Each row comes from the steps of one path. Every step used is in the known rows, and no mark comes twice. Write the path behind each row, first mark first.
Known rows:
Y/C: [ 3.76  3.25 -1.06 -0.77 -0.90  2.66  1.62  1.70 -1.25  1.56  4.79  3.42
  0.87 -1.15 -7.98 -1.56 -4.05  0.59]
K/S/R: [-0.08 -0.49 -2.88 -2.95  4.86  2.56 -2.42  0.68  0.13 -2.14  1.05  0.37
 -2.24  3.89 -3.96  3.76 -0.87  1.85]
Y/K/S/R: [-2.17 -1.10 -3.06 -1.20  3.47  2.35 -1.21  0.76  1.75 -1.29  3.18  2.64
 -1.73  1.33 -3.81  2.64 -0.73  0.31]
T/E/C/Y/K/S/R: [-3.88 -4.37  1.67  3.45  0.46  0.28  1.59 -1.46  3.07  0.07 -0.77 -3.33
  0.34 -0.03  4.64 -0.11  1.47 -2.95]
E/T: [ 3.40  1.69 -0.50 -3.43 -0.78  1.07  2.48  0.37 -2.13 -2.48 -0.44  1.97
  1.51  2.62 -5.21  1.93  0.16 -0.49]
S/K: [ 4.29  2.19 -0.88 -2.06  2.12  1.23  2.20  0.64  1.49  2.90  2.87  0.27
 -0.44  0.17 -4.72  5.03  1.42  0.87]
K/S/T/E: [ 0.27 -0.37  2.21 -0.15  2.77  4.09 -1.75 -1.60  1.17  0.09  0.02 -4.58
 -0.89  6.52  0.11 -0.20  0.33  4.87]
T/E/C/Y/K/S: [-3.54 -2.61  4.38  2.13 -1.17  1.93  0.55 -0.91  1.12  0.39 -1.58 -1.07
  3.61 -0.05  3.65 -1.90  0.94 -2.89]
Y/K/S: [-1.64  0.99 -0.30 -2.69  1.80  4.34 -2.36  1.41 -0.54 -0.95  2.29  4.86
  1.79  1.31 -4.87  0.52 -1.38  0.36]
C/Y/K/S/R: [-1.32 -0.39 -0.42  0.56  0.92 -0.22  0.12  1.64 -1.65 -0.77  2.01  4.22
 -0.46  0.28  1.39  1.08 -0.73  1.63]
K/Y/C/E: [ 4.85  0.86  1.03  1.34 -2.67 -2.56 -1.19  1.51 -4.55  0.47  2.24  2.98
 -1.00 -2.19 -0.18 -3.39 -4.03  0.62]
R/E/C/Y/K/S/T: [-5.22 -1.02 -1.67 -0.81 -1.34 -2.75 -3.02 -0.22 -1.14 -1.51 -2.14 -1.82
 -1.45 -1.67  4.88 -1.66  0.02 -1.91]
R/S/K/Y/C/E: [ 0.63  0.19  0.32  1.13 -2.44 -6.32 -0.48 -2.29 -1.32 -0.82 -3.68  1.82
 -4.48 -3.34  2.75 -0.54 -3.06  1.24]
R/S/K/Y: [ 2.19  2.10 -0.19 -3.20  0.09 -1.83 -0.52 -1.36 -0.12 -0.41 -3.95  2.18
 -2.52  1.21  0.19  2.66 -0.34  3.56]
T/E/C/Y: [ 2.73 -0.37  2.80  1.83 -1.21  1.25  2.73  0.34  0.74  2.36 -0.32 -2.76
  3.71 -0.81  1.17 -1.01  1.70 -1.62]
R/S/T/E/C: [ 0.11  1.11 -1.15  1.24  0.05 -0.33  0.65 -3.08  4.59  0.34 -3.90 -5.36
 -1.41  1.25 -0.20 -1.72  1.90  2.73]
Y/K: [ 4.01  2.72 -2.53 -1.78  0.77  3.18  1.46  2.46  0.91  1.89  5.33  4.80
  2.27 -1.63 -7.30  0.66 -0.39  0.44]
K/S: [ 0.19  1.74  0.44 -4.51  3.16  4.55 -3.82  1.12 -2.45 -1.67  0.03  2.98
  1.72  3.86 -5.36  1.51 -1.54  1.93]
S/K/Y/C/E: [ 2.97 -0.27  1.99  1.99 -2.10 -4.25  0.85 -0.60 -1.75  2.01  1.56  0.18
 -3.29 -2.41  2.22  0.26 -1.83 -0.36]
C/E: [ 6.60  1.44 -2.52  0.00  1.09 -1.90 -0.78  2.19 -2.15  1.23  2.70  1.80
  0.78 -3.69 -4.36  0.51 -0.56  0.30]

Write each row's path:
[-5.54  1.04  2.57  2.13 -1.90 -0.13 -1.56  0.03 -0.09  0.10 -0.99  0.11
  1.59  0.09  3.76 -2.44  3.27 -1.26] => E/C/Y/K/S/T
[ 1.02 -1.16  2.56  3.08 -2.01  1.04  3.56  0.16  2.19  2.67  1.05 -1.32
  3.78 -2.47  1.53 -1.77  1.79 -2.76] => T/E/C/Y/K
[-4.69 -1.49 -1.74 -2.62 -0.97 -1.98 -3.02  0.68 -2.53 -2.24 -2.44  1.32
  1.00 -3.22  2.24 -0.84 -1.65 -4.31] => R/E/C/Y/K/S
[ 1.58  2.82  1.20 -0.33 -1.36  0.19  0.53  2.30 -1.86  1.45 -0.26  1.52
  3.94 -2.16 -1.29 -0.40  2.34 -2.20] => E/C/Y
[-0.88 -0.39  3.66  2.96 -0.99  1.20  0.83 -0.41 -0.57  1.17  1.05 -0.20
  0.65  2.51  4.98 -2.09  0.24  3.77] => C/Y/K/S/T/E
[ 3.49  1.96 -1.70  0.43  0.74  0.27  1.25 -2.21  3.13  0.77 -1.83 -3.45
 -2.09  2.55 -1.53 -0.96 -0.17  6.41] => R/S/T/E
[ 0.62 -0.02  2.06  5.36 -2.09  0.12  3.48 -0.90  3.70  3.64  1.89 -5.14
  0.72 -0.05  3.93 -2.78  3.98  0.68] => S/T/E/C/Y/K
[-3.23 -0.88  4.58  2.41  0.11  1.45 -1.65 -1.89  0.27  0.03 -2.73 -5.47
  0.44  4.57  5.35 -1.85  2.37  1.87] => K/S/T/E/C/Y
[-3.81 -3.03 -5.59 -3.81  4.15 -0.48 -4.10 -0.50  0.59 -3.76 -1.98 -3.07
 -3.71  1.02 -1.20  3.30 -1.20 -2.85] => K/S/R/E/C
[-3.82 -3.48 -2.17 -1.35 -1.03 -4.37  0.77 -0.29 -3.21 -4.74 -2.12  2.27
 -2.70  0.10  4.75  1.61 -2.72 -1.24] => C/Y/K/S/R/E/T
[ 2.36  0.60  2.27  3.91 -1.21  0.21  2.76 -0.80  2.42  3.50  0.41 -6.67
  0.57  1.59  3.49 -2.10  3.92  2.00] => S/T/E/C/Y
[-1.65 -1.36  1.53  0.96 -4.41 -8.22  1.11 -4.06 -1.99 -3.73 -6.52  1.27
 -4.81 -1.93  4.71 -0.47 -2.94 -0.71] => R/S/K/Y/C/E/T
[ 3.95  2.90  0.22  0.18 -1.54  0.41  2.42  3.30 -2.55  2.36  4.00  6.26
  3.22 -2.43 -1.80 -0.53 -0.44  1.59] => C/Y/K
[-5.74 -3.34 -5.46 -2.12  2.73 -0.29 -2.79 -0.20  2.48 -2.83  0.17 -0.44
 -2.89 -1.47 -1.09  2.12 -0.88 -4.27] => Y/K/S/R/E/C
[ 2.88 -0.79  0.69  0.19  0.86  3.41  1.99 -0.50  3.42  2.29  0.60 -3.97
  2.97  0.03 -3.46  0.01  1.83 -2.52] => T/E/C
[-0.47  1.76  0.88  1.06 -2.38  0.22  1.32  2.07 -0.36  1.75  1.27  3.04
  4.05 -3.76 -0.88 -1.43  2.46 -3.36] => E/C/Y/K
[-4.04 -2.93 -3.52 -2.46  2.48 -2.66 -3.30  0.12 -1.69 -3.50 -2.85 -1.97
 -3.08  0.19  2.81  2.32 -1.17 -1.97] => K/S/R/E/C/Y
